Known rows, with every step that occurs
V, H, D: [-0.041 -0.578 -0.796  1.858  2.103 -2.183  4.218  1.599  0.717 -4.090
  1.346 -1.377  0.093  2.656 -2.825 -0.426 -0.594  0.174  3.220  4.103
  0.443 -0.677 -1.721 -5.726]
V, P, Y, T: [ 0.107 -3.224 -0.070 -1.436 -1.746 -0.057  3.228  1.913  1.029 -5.482
  2.886  2.916 -2.229  2.829 -4.858  0.158 -3.475 -1.191  2.677  6.247
 -2.639 -1.557 -2.229 -1.417]
V, P, Y: [ 0.334 -3.463  0.384 -0.544 -0.469  0.361  3.788  1.700  0.111 -5.152
  2.513  3.966 -1.879  3.173 -4.920 -0.059 -3.845 -1.876  3.039  3.569
 -2.142 -2.351 -1.940 -2.016]
L, H, D, T: [ 0.369 -3.567 -3.709  0.856  3.645 -0.655  2.979  0.653  1.102 -4.662
  0.909 -1.914  3.286  3.536 -3.593 -0.585 -1.413 -1.086  5.531  5.379
 -0.654 -3.809 -2.464 -4.489]
V, H, D, P, Y: [-0.834 -1.782  0.929  2.823  2.423 -2.654  2.621  1.885  0.077 -4.568
  1.817  1.505 -1.740  3.086 -1.531  1.472 -0.123  0.723  0.876  5.802
  1.349 -1.635 -2.235 -1.797]
Y, T, V, P, L, H: [-2.276 -3.582 -3.324 -1.110 -2.540  0.381  3.362 -0.544 -1.235 -1.291
  2.315 -2.913  0.199  2.909 -3.998 -3.735 -1.349  2.028  4.757  6.774
 -4.960 -4.415 -2.596 -4.284]
T, L: [-1.696 -2.926  0.009  0.183  1.725 -1.857  4.565  1.427  1.693 -3.291
  2.174  1.172 -1.302  4.741 -1.721 -2.997 -3.609 -1.135  3.461  3.713
 -1.744  0.497 -0.546 -4.720]
V, P, L: [-1.500 -2.505 -1.955  1.162 -1.837  0.003  5.368  1.112 -0.181 -3.061
  3.993 -0.085 -1.596  2.007 -4.469 -2.186 -3.793  0.344  4.959  2.989
 -1.068 -1.558 -4.010 -3.544]
T, V, P, L, H, D: [-2.062 -4.341 -3.894  0.316 -0.389  0.965  2.538 -0.113 -2.004 -2.140
  1.534 -3.144  2.124  1.907 -4.731 -1.994  1.331  1.292  5.605  4.403
 -3.792 -6.340 -2.402 -5.040]
V, H: [-0.178 -0.166  0.414  1.375  1.846 -2.532  5.613  1.351  0.755 -2.872
  1.837  0.050 -1.578  3.666 -2.244 -2.449 -3.640  0.102  2.617  3.571
 -0.602  0.996 -1.591 -5.636]
H, D, P: [-4.315 -1.785 -2.372  3.019  3.244 -2.102  1.468  3.130 -0.149 -3.848
  4.199  1.071 -0.735  3.961 -0.803  0.523  0.683  1.292  3.877  4.544
  1.765 -2.083 -3.468 -1.601]
V, P, L, H: [-0.269 -3.632 -2.800  0.600 -1.141  1.986  5.758  0.763 -1.314 -3.124
  1.549 -2.304  0.285  2.858 -4.928 -2.722 -4.266  1.592  7.393  4.292
 -2.493 -3.513 -3.385 -3.781]
P, Y, T, L, H, D: [ 1.467 -4.814 -0.488 -1.177  0.783  0.824  2.328  1.342  1.092 -5.570
 -1.546 -1.571  1.515  3.872 -3.650  0.231 -1.152 -0.813  3.814  7.764
 -3.530 -2.851 -0.088 -2.587]
T, V, H: [-2.058 -1.110  0.370  0.138  2.078 -4.089  3.763 -0.061  0.160 -0.612
  2.311  0.247 -1.407  4.294 -0.894 -4.020 -0.705  0.158  0.620  3.833
 -2.263 -0.680 -0.208 -6.745]
P, L: [-1.828 -1.408 -1.180  2.407 -0.239 -1.691  4.500  0.734  0.588 -1.619
  3.652 -1.139 -0.854  3.688 -2.301 -2.223 -2.827  1.088  3.838  1.898
 -0.036  0.046 -3.251 -3.813]
P, L, H, D: [-0.259 -2.836 -3.652  2.471  1.015  0.750  3.412  0.897 -1.248 -2.606
  0.461 -4.935  2.998  3.299 -3.798 -0.902 -0.761  2.230  6.601  3.124
 -0.988 -3.211 -3.107 -3.728]
D, P, Y, H: [-3.285 -2.505  1.114  1.124  0.985 -3.150  3.609  2.784  0.113 -4.127
  4.491  1.937 -2.555  5.774 -1.337  0.401 -1.908  1.482  1.586  5.416
 -0.669 -0.393 -1.369 -1.600]
L, H: [-0.945 -2.745 -1.704  0.693  2.512  0.275  4.385  1.639 -0.931 -3.239
  0.492 -1.079  1.229  5.766 -2.957 -2.403 -3.433  0.211  6.216  3.763
 -2.109 -1.705 -1.122 -3.592]
P, L, T, V, H, D: [-1.133 -1.015 -3.134  1.867  0.204 -3.282  3.309 -1.895  0.783 -1.479
 -0.042 -5.395  0.751  1.237 -1.427 -0.586  2.673  0.361 -0.625  3.118
 -1.803 -3.031 -2.949 -5.613]
L, H, D: [-0.675 -2.922 -2.962  1.386  3.104  0.478  2.532  1.944 -1.027 -4.198
  0.116 -2.423  2.822  4.402 -3.677 -0.237 -0.592  0.801  6.658  4.007
 -1.382 -3.368 -1.683 -3.707]
Y, T: [-2.102 -1.140 -1.492  0.151  0.230 -1.965  3.341  1.975  1.534 -3.373
  3.298  0.049 -1.189  4.555 -2.104 -1.560 -2.340  0.255  3.156  5.064
 -0.998  0.593 -1.987 -3.428]
Y, P, L, T: [-2.070 -0.815 -2.358  4.034 -0.997 -1.741  3.316  0.580 -0.949 -2.405
  1.617 -3.382 -0.529  2.699 -2.419 -1.690 -1.975  0.925  2.845  2.286
 -0.300 -1.592 -5.751 -0.633]

Rows
[-1.707 -4.249 -3.860  0.180  3.658 -2.166  1.427 -0.690  0.645 -2.253
  1.672 -1.874  3.456  3.539 -2.621 -1.826  1.412 -0.991  3.245  5.274
 -2.572 -5.094 -0.817 -5.821] | L, H, D, T, V
[ 0.979 -1.356 -1.806  1.507  2.790 -3.597  4.823  0.158  2.986 -4.257
  2.004 -0.881  0.370  1.718 -2.803 -0.799 -1.245 -1.171  1.919  5.657
  0.902 -0.920 -2.813 -6.053] | V, H, D, T
[-1.636 -2.319 -0.451 -0.778  0.251 -2.197  3.919  1.596  2.166 -3.610
  2.762  0.191 -1.763  4.492 -1.599 -2.713 -2.903 -0.567  3.079  6.298
 -2.447  0.867 -0.901 -4.514] | Y, T, L
[-3.491 -3.011 -1.824  0.149 -1.532 -1.264  3.670 -0.063 -0.327 -0.752
  4.514  0.071 -1.675  2.277 -3.298 -3.307 -0.893  0.480  3.001  3.009
 -2.784 -3.192 -2.759 -4.991] | T, V, P, L
[-2.452 -3.924 -0.011  0.585  1.052 -2.068  1.102  2.531  1.722 -5.142
  2.996  1.581 -1.449  3.417 -1.097  0.992 -0.111 -0.185  0.965  8.288
 -0.270 -1.644 -1.885 -0.427] | H, D, P, Y, T, L
[ 0.288 -3.726 -4.301  2.258  1.751 -0.667  4.076 -0.490  1.133 -2.790
  1.393 -4.536  3.154  2.375 -3.837 -0.877 -1.599  0.644  5.561  4.397
 -0.127 -3.487 -4.077 -4.514] | P, L, H, D, T
[-2.920 -4.445 -2.219  1.435  3.758  0.169  2.604  2.131 -0.882 -4.282
  0.730 -1.203  0.785  4.796 -1.008 -1.437 -0.854  1.375  5.925  7.036
 -1.097 -3.563 -1.579 -2.407] | T, L, H, D, P
[-4.294 -1.051 -4.294  3.089 -0.638 -2.010  3.904  1.026  0.791 -3.913
  3.395 -5.438 -0.195  2.718 -1.309  2.443  2.025  2.631  2.302  5.063
 -0.101 -1.621 -4.884 -2.367] | Y, H, D, P, L, T
[-4.825 -1.606 -1.415  2.140  3.361 -4.373  1.524  1.108 -0.499 -1.595
  3.452  0.037 -1.291  3.270  0.218 -1.678  2.500  1.618  0.381  5.750
 -0.063 -2.732 -1.451 -4.716] | T, V, H, D, P
[-2.202 -0.173 -1.305  3.677 -0.827 -4.147  3.629 -1.554 -1.319 -0.159
  0.418 -4.064 -1.207  2.111 -1.212 -3.628 -0.080  1.418 -0.318  3.322
 -1.441 -2.557 -4.168 -3.340] | Y, P, L, T, V, H
[-0.765 -2.582 -2.439  2.046  0.601  0.196  4.846  0.315 -1.285 -1.640
  0.758 -3.708  1.334  4.582 -3.171 -2.677 -3.648  1.872  6.225  2.780
 -1.832 -1.526 -2.409 -4.095] | P, L, H
[-0.785 -3.367 -0.845  0.334  2.351 -3.293  5.017  0.118  3.489 -3.269
  3.095  1.291 -0.979  3.619 -1.549 -3.358 -4.317 -2.876  2.657  4.999
 -1.146  0.415 -1.516 -5.517] | D, T, L
[-0.326 -3.798 -0.523 -0.023  2.397  0.063  5.030  0.971 -0.226 -3.607
 -0.468 -1.128  0.777  5.682 -2.137 -3.525 -3.921 -0.458  5.919  4.988
 -3.300 -1.558  0.273 -4.853] | T, L, H
[-3.144 -2.858 -2.568 -0.568  1.726 -4.982  2.317  0.026  2.031 -3.017
  5.296 -1.396  1.193  3.382 -2.424 -0.669  2.796 -0.635  0.951  5.531
 -2.212 -2.302 -0.884 -7.465] | Y, H, D, T, V
[-5.685 -2.192 -4.260  3.348  0.859 -3.284  0.758 -0.562  0.282 -0.821
  2.925 -3.325  0.188  2.362  0.371  0.599  3.950  1.358  0.262  3.202
 -0.666 -4.017 -4.405 -1.878] | H, D, P, L, T, V
[-4.186 -1.521 -2.368  3.466 -0.346 -3.380  1.771 -0.810 -1.226 -0.466
  2.382 -2.916 -0.590  3.132 -1.272 -2.858  0.884  0.726  0.560  1.980
 -1.620 -2.965 -4.480 -1.859] | Y, P, L, T, V
[-3.389 -1.910 -2.702  0.170  2.040 -3.095  2.125 -0.735  0.865 -1.822
  1.271 -0.803 -0.134  4.412 -0.650 -1.379  0.555 -1.789  0.585  1.837
 -3.009 -2.331 -1.022 -3.926] | L, T, V
[ 0.574 -4.457 -1.745 -0.310  2.983 -1.093  5.386 -0.345  2.024 -3.643
  0.635 -0.768  0.917  4.793 -2.371 -3.948 -5.051 -1.889  5.031  5.900
 -2.568 -1.532 -0.880 -5.391] | D, T, L, H
[-1.190 -1.797 -0.790  0.055  2.847 -5.658  4.333 -1.423  2.300 -0.913
  3.097  0.475 -1.169  3.198 -1.007 -3.907 -1.457 -1.258 -0.446  5.026
 -1.564 -0.913 -0.848 -7.646] | D, T, V, H
[-3.486 -2.539 -2.302 -1.090 -3.036 -1.525  3.091 -0.131  0.322 -1.217
  4.789 -0.646 -2.032  1.979 -3.235 -3.230 -0.629  0.986  2.278  5.751
 -3.688 -2.182 -3.024 -4.747] | Y, T, V, P, L
[-0.566 -2.616  1.217 -0.082  0.185 -2.055  4.300  1.991  0.659 -4.644
  2.927  0.611 -1.110  5.280 -3.548  0.355 -2.022 -0.142  2.080  3.796
 -2.479  0.254 -0.291 -3.920] | P, Y, H
[-4.768 -1.791 -2.239  3.069 -0.474 -2.939  3.684  2.110 -0.191 -3.100
  5.386 -3.583 -0.906  3.241 -1.714  0.542  1.336  3.886  3.719  5.446
  0.676 -0.934 -4.022 -3.591] | Y, H, D, P, L
[-1.134 -5.331 -4.280 -1.604  2.191 -0.581  2.215 -0.524  0.294 -3.785
  2.229 -0.461  2.472  2.412 -4.364 -1.717  0.752 -1.448  4.501  6.568
 -3.291 -6.833 -1.536 -5.465] | L, H, D, T, V, P
[-0.289 -4.268 -1.782  0.157  2.773  0.630  3.296  1.471 -0.276 -4.768
 -0.967 -2.370  2.389  4.419 -3.231 -1.435 -1.432 -0.090  6.174  5.183
 -2.639 -2.860 -0.226 -4.707] | T, L, H, D
[ 0.904 -4.426 -4.768  0.787 -0.316  1.284  4.764 -0.320  0.621 -4.208
  1.943 -3.171  2.084  0.527 -5.897 -0.511 -2.410 -0.054  6.577  5.806
 -1.076 -5.159 -4.560 -3.946] | V, P, L, H, D, T
[-0.928 -1.770 -3.795  0.901 -2.246  0.387  5.719 -0.317  0.825 -3.582
  1.816 -2.050 -1.051  1.396 -4.106 -0.347 -2.996 -0.638  3.829  2.940
 -1.986 -2.457 -4.931 -2.662] | V, P, L, T
[ 0.665 -3.305 -0.679 -0.008  0.887 -3.384  3.550  0.799  2.713 -5.755
  3.444 -0.080  0.780  2.950 -4.244  2.067 -0.106 -1.722  1.245  5.239
 -1.373 -1.443 -1.778 -4.201] | P, Y, H, D, T
[-4.511 -1.648 -2.585  4.394  0.936 -1.850  2.128  2.075 -0.180 -2.234
  4.909 -1.753 -0.662  2.613 -1.226 -0.037  0.551  2.642  3.687  3.774
  2.289 -1.742 -4.894 -1.908] | H, D, P, L
[-0.126 -2.383  0.562 -0.162 -0.229 -2.165  2.248  1.477  1.608 -4.118
  2.345  1.441 -1.066  4.420 -2.899  0.163 -2.593 -0.975  1.479  4.794
 -1.416  0.101 -1.743 -1.487] | P, Y, T
[-3.296 -3.241 -3.380  2.558  3.988  0.066  2.001  2.806 -1.732 -4.099
  1.705 -1.458  1.222  4.971 -1.800 -0.094 -0.063  1.842  6.092  5.780
 -0.036 -4.097 -2.686 -1.436] | L, H, D, P
[-4.866 -1.272 -1.428  1.177  1.409 -4.517  1.035  1.120  0.211 -1.913
  3.772 -0.851 -1.656  3.118  0.207 -1.338  3.076  2.450 -0.241  8.316
 -0.565 -2.082 -1.858 -4.135] | Y, T, V, H, D, P
[-4.529 -1.602 -1.482  3.549  1.214 -4.222  2.209  0.049 -0.531 -0.067
  3.901 -2.235 -1.347  2.251  0.068 -2.181  2.451  3.093  0.413  4.740
  0.514 -2.618 -2.835 -4.816] | T, V, H, D, P, L
[-3.044 -2.292  1.453  0.147  0.980 -4.631  1.493  0.270  0.590 -1.797
  2.971  1.866 -3.616  4.373  0.439 -1.439 -0.135  1.247 -2.118  7.870
 -1.636 -1.333 -1.172 -2.606] | D, P, Y, T, V, H
[ 0.124 -3.698 -3.913  1.206 -0.863  2.522  4.373  1.185 -1.582 -3.932
  0.676 -3.364  1.965  1.587 -6.031 -0.643 -1.525  1.695  7.633  4.974
 -1.975 -5.263 -3.670 -3.557] | V, P, L, H, D
[-2.302 -1.642 -1.867  0.862  0.945 -2.310  3.771  2.938  0.248 -4.857
  3.403 -1.969  0.694  3.762 -3.425  0.598  1.018  0.935  4.150  4.229
 -1.434 -0.439 -1.265 -5.468] | Y, H, D
[-4.513 -1.576 -1.776  3.836  0.754 -2.581  3.577  1.567 -0.331 -0.965
  5.348 -0.134 -2.080  3.959 -0.145 -1.936 -2.515  2.604  3.494  3.536
  1.568 -0.291 -4.450 -1.947] | D, P, L
[-2.348 -0.681 -1.178  3.218  3.162 -2.889  3.371  2.298  0.028 -4.007
  2.905 -0.047 -1.736  3.174 -0.950 -0.212 -0.024  1.913  2.776  5.987
  1.925 -1.125 -2.888 -3.466] | V, H, D, P
